Known rows, with every step that occurs:
mefona > beve: [-17 -13  11 -10  25 -10  12 -16  11  -5   6   2   5   5  12   6  16  -6
 -25 -13  29]
mefona > beve > nama > zufod: [-37 -18   3 -22  39 -11  18 -15   8  -3  -3  16  -7  -1  28 -20   8   3
 -24  -2  35]
sulamot > rubinu > zufod > gepiv: [  2  34  -5 -11  13 -21  23 -19  15  -5   6  11  13   4   5 -18 -30 -27
 -20   4  -1]
mefona > beve > nama > zufod > gepiv > sulamot > rubinu: [-30  -7   2 -21  34 -13  17 -27   4  -4   1  17  -5  -2  33 -15 -15  -4
 -33   0  33]
zufod > gepiv > sulamot: [ 15  31   8   9  -1   8 -21 -20 -34  -3  26   3  -3  -9  11   7 -43  11
 -21  -1 -19]
rubinu > zufod > nama: [ -1  37  -6  -6  29 -19   8 -14 -19   1  23   9  -3  -4   3 -29   7  -5
 -13  12  -5]
zufod > rubinu > sulamot > nama: [ 11   6 -41  -5  -2   7  22 -24  -6  -1  16 -29 -11  19   9 -31  -2 -13
   4   1   9]
rubinu > zufod > gepiv > sulamot > nama > beve: [ -2  37   4  -4  20  -7 -13 -37 -26 -12  24   2  -4 -15  16 -19 -24   0
 -20  11  -5]
beve > nama > zufod > gepiv > sulamot: [-19   7  -8 -13  19   3  -2 -10 -21   3  -1  21 -20 -12  28 -33 -33  18
  -9  16   1]
mefona > beve > nama > sulamot > gepiv > zufod > rubinu: [-34 -13 -16 -16  32  -7  12 -33  -4  -2   0  -9   1  -7  19  -7   6  -8
 -15  -7  27]
zufod > gepiv: [  8  32  12  -1  15   4  -9  -7 -21  -1  19   3   2  -2   5 -12 -26  10
 -21 -10 -19]
nama > beve: [-23  -7  19  -8  12 -12   1  -1  -4 -16 -21 -13   6 -18  21   1   0  -2
  -9 -21  13]
mefona > beve > nama > sulamot > rubinu > zufod: [-40 -16 -14 -12  41 -20  22 -32  17  -9  -6   5   6  -1  18  -7   2 -16
 -36   7  39]
mefona > beve > nama > zufod > gepiv > sulamot: [-29  -7   5 -18  36  -8   9 -24  -6  -4   6  16  -9  -4  32 -15  -9   6
 -31  -1  29]
gepiv > zufod: [  5  26   2   0 -11   9   2  -3 -17  13   7   2  -8 -24   1  13  -6 -13
  27  -4 -10]
mefona > beve > nama > sulamot > rubinu > zufod > gepiv: [-37  -5 -10 -12  46 -19  19 -35  10  -9   1   6   7  -1  21 -11  -6 -13
 -44   4  33]
rubinu > zufod > nama > beve: [-11  33   4 -11  35 -24   9 -15 -22  -7  13   3  -1 -13  14 -29   7  -6
 -18   2   2]
zufod > gepiv > sulamot > nama: [ 12  26   0   9  -4   6 -25 -29 -34   0  18  -5  -9  -6  11  -2 -35   6
 -15   6  -5]
rubinu > sulamot > nama: [ 16 -17 -35   7   1  -6   0 -32   0  -4  -2 -27  -5   6  14 -21  -5  -9
 -11  15  37]
rubinu > zufod > gepiv > sulamot > nama: [  5  38  -3   0  15  -3 -13 -37 -25  -5  31   7  -6 -10   9 -19 -25   1
 -16  17  -9]
zufod > rubinu > sulamot > gepiv: [ 19   6 -33 -13   1   7  15 -24 -12  -3  22 -31   0  15  12 -28 -12  -4
   1 -14  -6]
gepiv > sulamot > nama > zufod: [ -5  -8 -16  10 -26   5 -15 -31 -13   6   0  -4 -20  -4  17  -1 -23  -7
   8  24  23]
beve > nama > sulamot > gepiv > zufod > rubinu: [-26  -7 -36  -8  12   3  -2 -24 -18   3 -12 -12  -6 -15  10 -18 -15   1
   8  11   3]
gepiv > sulamot: [  9   0  -5  14 -23   6 -17 -19 -17  -4   9  -2  -7 -10   8  26 -22   1
   0  13   0]

Rows:
[ -9   8 -17   7  14 -18  -3 -18 -27  13   3 -19   6   0   2 -18  -7 -10
 -19  -3   8]	zufod > nama > sulamot > gepiv
[-20  10 -26  13   8 -13  16 -32  18   1   1  -4  20   7  -3  -3 -44 -36
 -35  10  10]	nama > sulamot > rubinu > zufod > gepiv
[  6  16   6 -18   3 -10 -15 -19 -38   8  -3 -24   3 -29  15 -12  -3   0
  21 -24  -4]	sulamot > gepiv > zufod > nama > beve
[ -2  18 -11 -11   5 -23  28 -17  26  -6  -2   8  13   4   2 -12 -18 -32
 -10   8   8]	sulamot > rubinu > zufod
[ -4   3 -19 -19   3   9  22 -15  -1  10  19  -1  -8  17  24 -48 -31  -5
  -3  -9   0]	nama > zufod > rubinu > sulamot > gepiv
[-28 -22 -30  -4  17  -4 -10 -22 -10  -2 -21 -11   0 -12   9 -17 -14   7
  -4  16  12]	beve > nama > sulamot > gepiv
[ -5  22   7  -5  -1   3   6 -14  -7  10  17  22  -7   3  24 -24 -59  -5
 -20  -2  -4]	nama > zufod > gepiv > sulamot > rubinu
[-24  -1 -30  13   3 -15  20 -30  27   1  -6  -5  19   7  -4   2 -34 -40
 -28  14  17]	nama > sulamot > rubinu > zufod
[-15  -8 -22  10  -7   5 -13 -32 -10  11  -2 -24  14 -12  -2   8 -26 -16
  -1  -3   4]	nama > sulamot > gepiv > zufod
[ -3  37 -13   8  -5  -9  15 -11 -22  22   5  -4  -3 -19   2   5 -15 -33
   9  -2   0]	gepiv > zufod > nama > sulamot > rubinu
[  5  28 -20  -6  -9  10  17 -21 -22   6  12 -22 -13 -16  16  -8  -8 -22
  27 -10   0]	gepiv > zufod > rubinu > sulamot > nama > beve
[  8  42   2   0  18  -1 -11 -31 -25  -8  38  12  -1 -10   9 -13 -30   2
 -22  14 -19]	rubinu > zufod > gepiv > sulamot
[ 30  -4 -22  -3   1   0  -9 -34 -17   0  11 -29   6 -14  18 -11 -21  -2
  -1  -7  10]	rubinu > sulamot > gepiv > zufod
[ -9  27 -16  -1  29 -19   2 -30 -20   4  21  -3   5  -4   2 -29  -5 -11
 -20  12   0]	rubinu > zufod > nama > sulamot > gepiv
[ -5  21  10  -4   1   8  -3 -13 -16  10  22  21 -10   0  23 -25 -52   5
 -19  -1  -7]	nama > zufod > gepiv > sulamot
[-19 -12 -15  -7  -4  -2   3 -17   5  14 -13  -1 -19   8  12 -38   0 -11
  11  14  31]	sulamot > nama > zufod
[-15  -2 -27   6  -7   7  -5 -33 -12  12   2 -27  10  -7  -2   2 -27 -19
   4  -6  -2]	nama > sulamot > gepiv > zufod > rubinu
[-31 -14 -35   1  13 -11  12 -16  10  -3 -27   0   1  -6   8 -10 -20 -12
 -12  22  19]	beve > nama > sulamot > rubinu
[-29 -16 -10 -23  40  -9  26 -23   6  -5   7   6  -9   6  32 -28   4  -1
 -27  -3  35]	mefona > beve > nama > zufod > rubinu > sulamot
[-28 -18   1 -18  38 -13  12 -16   5  -9  -4   6  -3  -4  20  -6  19   4
 -22  -1  33]	mefona > beve > nama
[-34 -19  -9 -13  34 -10   6 -32  -1  -2  -5  -5   2 -13  19  -1   6  -6
 -19  -2  33]	mefona > beve > nama > sulamot > gepiv > zufod
[-26 -19 -11 -28  40 -10  20 -29   2  -4   4   0  -6   3  34 -32   2   3
 -24  -7  34]	mefona > beve > nama > zufod > rubinu > sulamot > gepiv
[ -4  39  10  -4   5  -9   7  -1 -37  12   2  -6  -8 -32  14   1   1 -15
  16 -15  -3]	gepiv > zufod > nama > beve
[ -4  36 -10  11  -2  -3   6 -10 -31  22  10  -4  -7 -22   1   5 -10 -23
  10  -1  -4]	gepiv > zufod > nama > sulamot
[ 23   1 -17  -7  10 -10  -6 -33 -26  -4   6 -34   6 -20  26 -17 -18  -3
  -7 -14  15]	rubinu > sulamot > gepiv > zufod > nama > beve
[-28   1 -21 -22  18   4  19  -1  -7   5  -5  16 -22   1  21 -45 -13   9
   8  12   1]	beve > nama > zufod > rubinu
[ 11  17  -6 -20 -10   9  -8 -21 -27  10  10 -23   0 -16   5 -12  -7  -1
  34 -21 -18]	sulamot > gepiv > zufod > rubinu
[  5  39  -9  -7 -14  17  16  -4 -21  14  20  -6 -13 -12   2   3  -6 -17
  35 -10 -22]	gepiv > zufod > rubinu
[ 16  34 -21  -4 -12  15  18 -14 -22  11  24 -13 -12 -12   8  -2 -14 -19
  25  -8 -14]	gepiv > zufod > rubinu > sulamot
